Known rows, with every step that occurs
P-K-H: [-1.268 -1.891  0.995 -2.335  2.778  4.901 -5.170  0.072  0.096  3.173
  1.672  3.325 -1.670  2.982  3.333  2.138 -2.226 -0.222  3.983 -2.758
  1.707 -1.880]
V-K-D-U: [-2.852 -0.992 -0.135  2.010 -0.211  6.390 -7.413  2.316  1.242  1.442
 -1.026 -0.218 -5.426  0.856  4.664  2.886 -0.617  0.600  2.678 -2.482
  1.564 -3.084]
U-V-K: [-1.170 -0.030  0.446 -0.310  4.386  5.603 -4.997  0.880  0.096  1.241
  0.176  1.792 -4.073 -0.120  5.379  4.171 -1.106  0.859  0.902 -0.407
  3.168 -2.833]
V-K-D: [-1.593 -1.526  2.212 -0.766  2.265  5.315 -6.040  1.734  1.615  2.886
 -0.012  1.436 -4.470  1.254  4.113  2.230 -1.756  0.872  1.991 -3.155
  2.785 -3.165]
V-K-H-U-D: [ 0.252 -0.134 -0.984 -3.052  0.393  6.097 -7.139  1.309  0.826  0.555
 -1.434  1.235 -3.216  3.292  5.916  1.255 -1.474  0.131  2.405 -4.826
  1.161 -2.904]
W-U-D-K-P: [ 1.676  1.725  0.914  0.900 -4.631  5.876 -3.252  1.690 -0.946 -0.224
 -1.315  4.520 -4.973  2.775  4.834  1.677 -0.353  1.458 -3.526 -2.368
  0.687 -3.048]
D-U-V: [-2.120  1.678 -3.101  2.484  0.442  6.945 -5.097  1.057 -0.956 -0.065
  0.118 -0.072 -3.587  0.466  4.547  3.528  0.434  1.235  1.387 -0.018
  0.640 -3.161]
P-K-D-U: [-2.348 -1.213 -0.630  0.882  0.422  6.078 -6.432  1.005 -0.210  1.905
 -0.190  0.549 -3.429  1.307  3.592  2.331 -1.013 -0.325  4.020 -1.281
  1.641 -3.071]
H-U: [-1.165 -0.214 -1.680 -0.695  1.174  6.921 -3.716  1.510 -0.182 -2.183
  0.967 -0.607 -3.123  2.249  3.237  0.965  0.742  1.561  3.367 -3.154
  0.664 -2.951]
W-K-H-U: [-1.727 -0.395 -1.054 -2.587  0.995  6.870 -4.431  1.959 -0.551 -2.583
  2.543  2.023 -3.324  2.976  3.890  1.575  1.271  0.357  6.320 -7.907
  0.980 -1.894]
P-K: [-1.198 -2.141  0.721 -0.891  3.206  5.158 -4.288  0.517 -0.623  1.161
  1.232  2.336 -2.648  1.525  2.520  2.473 -1.466 -0.130  2.278  0.194
  2.464 -2.519]
U-W-K-P: [ 0.312  0.319 -1.033 -1.472 -3.703  5.658 -3.614  2.027 -0.885  1.347
  2.220  3.748 -3.908  1.770  4.721  2.873 -0.826  0.798 -0.507 -3.914
  1.520 -2.453]
H-K: [-1.351 -2.500  0.442 -2.167  2.680  6.363 -3.556  0.417 -0.747 -0.079
  1.292  1.303 -4.785  1.718  3.312  1.602  0.116  0.133  2.107 -2.681
  1.928 -2.531]
D-U-V-K: [-2.374  0.640 -1.898  2.733  2.163  6.679 -6.388  1.446 -0.239 -0.193
 -0.740  0.329 -5.050 -0.499  5.883  4.764  0.154  0.399  1.833  0.463
  1.983 -2.825]
D-U-W-K-V: [-1.865  0.541 -2.906  0.166 -5.495  6.924 -5.133  2.693 -1.680  0.715
  0.969  2.387 -6.042 -0.189  4.567  3.291  0.756 -0.253  2.836 -0.812
  1.926 -2.547]
W-U: [-1.783  0.081  0.701  1.157  0.403  6.105 -1.614  2.360  0.103 -2.853
  0.589  1.987 -4.605  2.391  2.331  1.834  1.622  0.871 -0.246 -1.086
  0.357 -2.956]
V-K-H-U-W: [-0.976 -0.514 -1.523 -2.675  0.038  6.525 -6.024  1.227  0.786  0.974
 -0.492  0.769 -3.475  2.548  6.577  1.916 -1.888 -0.131  3.904 -3.897
  0.792 -2.748]
W-U-V-K-P: [ 0.266  2.004  0.602 -0.029  1.701  5.472 -2.073  1.494  0.443 -0.993
  0.066  3.750 -5.437  0.929  6.283  4.304  1.871  0.640 -0.316 -3.303
  2.591 -2.160]
P-K-D: [-1.134 -1.791  1.648 -2.055  2.959  4.982 -5.089  0.456  0.146  3.421
  0.640  2.287 -2.475  1.651  2.979  1.665 -2.189 -0.057  3.325 -1.897
  2.859 -3.085]

Rows
[-2.340 -1.553 -1.028 -0.433  0.208  7.315 -5.536  0.857 -0.377  0.590
 -0.253 -0.529 -5.497  1.457  4.286  1.416  0.643 -0.186  3.750 -4.388
  1.253 -3.070] -> H-K-D-U
[-3.041 -0.360 -0.938  1.583 -1.595  6.775 -5.929  2.913 -0.391 -0.667
  1.117  0.859 -5.061  1.012  3.280  2.663  0.939  0.233  3.599 -4.347
  1.109 -3.027] -> W-K-D-U
[-1.857 -1.694  1.615 -1.000  2.092  5.243 -6.191  1.332  1.518  2.364
  0.969  2.571 -3.722  2.640  4.501  2.589 -1.765  0.741  2.744 -4.007
  1.740 -1.915] -> V-K-H
[-0.612 -0.102 -0.441 -2.609 -3.100  5.790 -3.629  2.168 -1.250  2.064
  1.920  4.099 -5.106  0.266  4.041  2.583 -0.226  0.018  1.977 -1.508
  3.044 -2.588] -> U-W-K-V
[ 0.169 -0.322  0.810  0.692 -1.332  5.949 -6.101  1.075 -1.309  1.863
 -1.147  2.681 -3.603  1.640  3.841  1.593 -3.148  1.667 -2.315  0.611
  1.211 -3.711] -> U-D-K
[-2.187  0.203 -3.392  2.454 -3.994  6.983 -5.625  1.911 -0.545  0.493
 -0.541 -0.400 -3.787  1.534  4.336  2.524 -1.098  0.723 -0.300  1.485
 -0.563 -3.628] -> D-U-W
[-1.210 -0.404  0.290 -2.088 -1.434  5.870 -4.834  2.240 -0.506  2.185
  0.983  2.390 -3.911  1.182  4.091  1.991 -1.857  0.103  1.158 -2.938
  1.906 -3.835] -> U-W-K-D
[-1.877  1.898 -2.080  1.502  0.156  6.827 -5.767  0.969 -0.185  1.982
 -0.491 -0.120 -3.370  0.568  4.962  2.667 -0.365  1.203  2.218 -2.437
  0.979 -3.735] -> K-D-U-V
[-0.872  0.560 -1.391 -1.283  4.791  6.854 -4.619  0.929 -0.242 -1.405
 -0.154  0.143 -4.172  0.051  6.087  3.425  0.650  0.623  3.955 -2.214
  2.833 -2.935] -> H-U-V-K
[-0.724  0.507 -2.539 -2.833 -1.704  6.809 -4.842  0.843  0.018  1.019
  0.328  0.474 -1.814  3.502  5.224  0.598 -1.555  0.804  3.547 -4.301
 -0.485 -3.093] -> K-H-U-W
[-0.478  1.548 -2.595 -1.319  3.074  7.099 -3.276  0.511 -0.971 -1.397
  0.518 -0.049 -2.757  1.054  4.821  2.074  0.767  1.480  3.285 -2.621
  1.540 -3.270] -> H-U-V
[-0.303  0.578 -2.303 -3.702 -2.744  7.015 -3.299  2.165 -1.606 -0.633
  1.375  2.374 -5.144  0.497  4.840  1.864  1.229 -0.061  4.712 -3.472
  2.721 -2.653] -> H-U-W-K-V
[-1.718 -0.722 -1.793  0.055 -1.755  6.210 -6.614  0.890 -0.580  3.493
 -1.295  0.565 -3.117  1.090  4.869  2.468 -2.609 -0.958  2.537  0.693
  1.285 -3.838] -> P-K-D-U-W
[-1.050 -0.251 -2.219 -1.879 -0.905  7.256 -3.814  2.416 -1.589 -2.964
  1.122  0.793 -4.100  1.249  4.436  2.112  0.336 -0.046  2.889 -2.581
  1.182 -3.333] -> H-U-W-K
[-0.990  0.235  1.282 -1.351  4.239  5.430 -5.802  0.823  0.895  3.281
 -0.372  1.910 -4.022 -0.011  5.694  3.337 -1.796  0.891  1.935 -2.601
  3.559 -3.435] -> U-V-K-D
[ 0.135 -0.154  1.118 -0.715 -2.033  5.609 -6.810  0.571 -0.694  3.707
 -0.694  3.764 -2.622  3.073  4.584  1.095 -3.748  1.551 -0.298 -2.330
  0.613 -3.052] -> U-D-K-H
[-2.521  0.779 -1.590  1.285  1.747  6.379 -7.164  0.969  0.388  1.540
 -0.314  1.321 -4.127  0.897  6.629  4.362 -0.474  0.324  3.574 -2.629
  1.286 -2.161] -> D-U-V-K-H
[-0.733 -0.022 -1.087 -1.393 -1.799  7.257 -5.625  0.514 -1.075  1.331
 -0.330  1.515 -2.846  2.635  6.051  0.984 -2.563  1.244  3.896 -3.428
  0.035 -3.028] -> D-K-H-U-W
[-0.604  1.641 -2.384  2.241 -0.377  6.359 -5.865  1.111  0.112  1.129
 -0.144  1.321 -4.959  0.235  6.923  4.896  0.469  1.115  0.937 -2.754
  1.982 -2.058] -> D-U-V-K-P
[-1.694 -1.159  1.760  0.414 -0.061  5.933 -5.560  0.528 -0.382  2.878
  1.182  3.232 -3.115  2.471  4.019  1.719 -2.522  2.075  2.659 -3.332
  0.755 -2.132] -> D-K-H
[ 1.889  0.710  0.401  0.189 -4.195  5.540 -5.522  0.813 -0.987  3.349
 -0.354  3.838 -3.466  2.356  4.920  1.621 -2.823  2.298 -3.014 -2.388
  1.300 -2.945] -> U-D-K-P
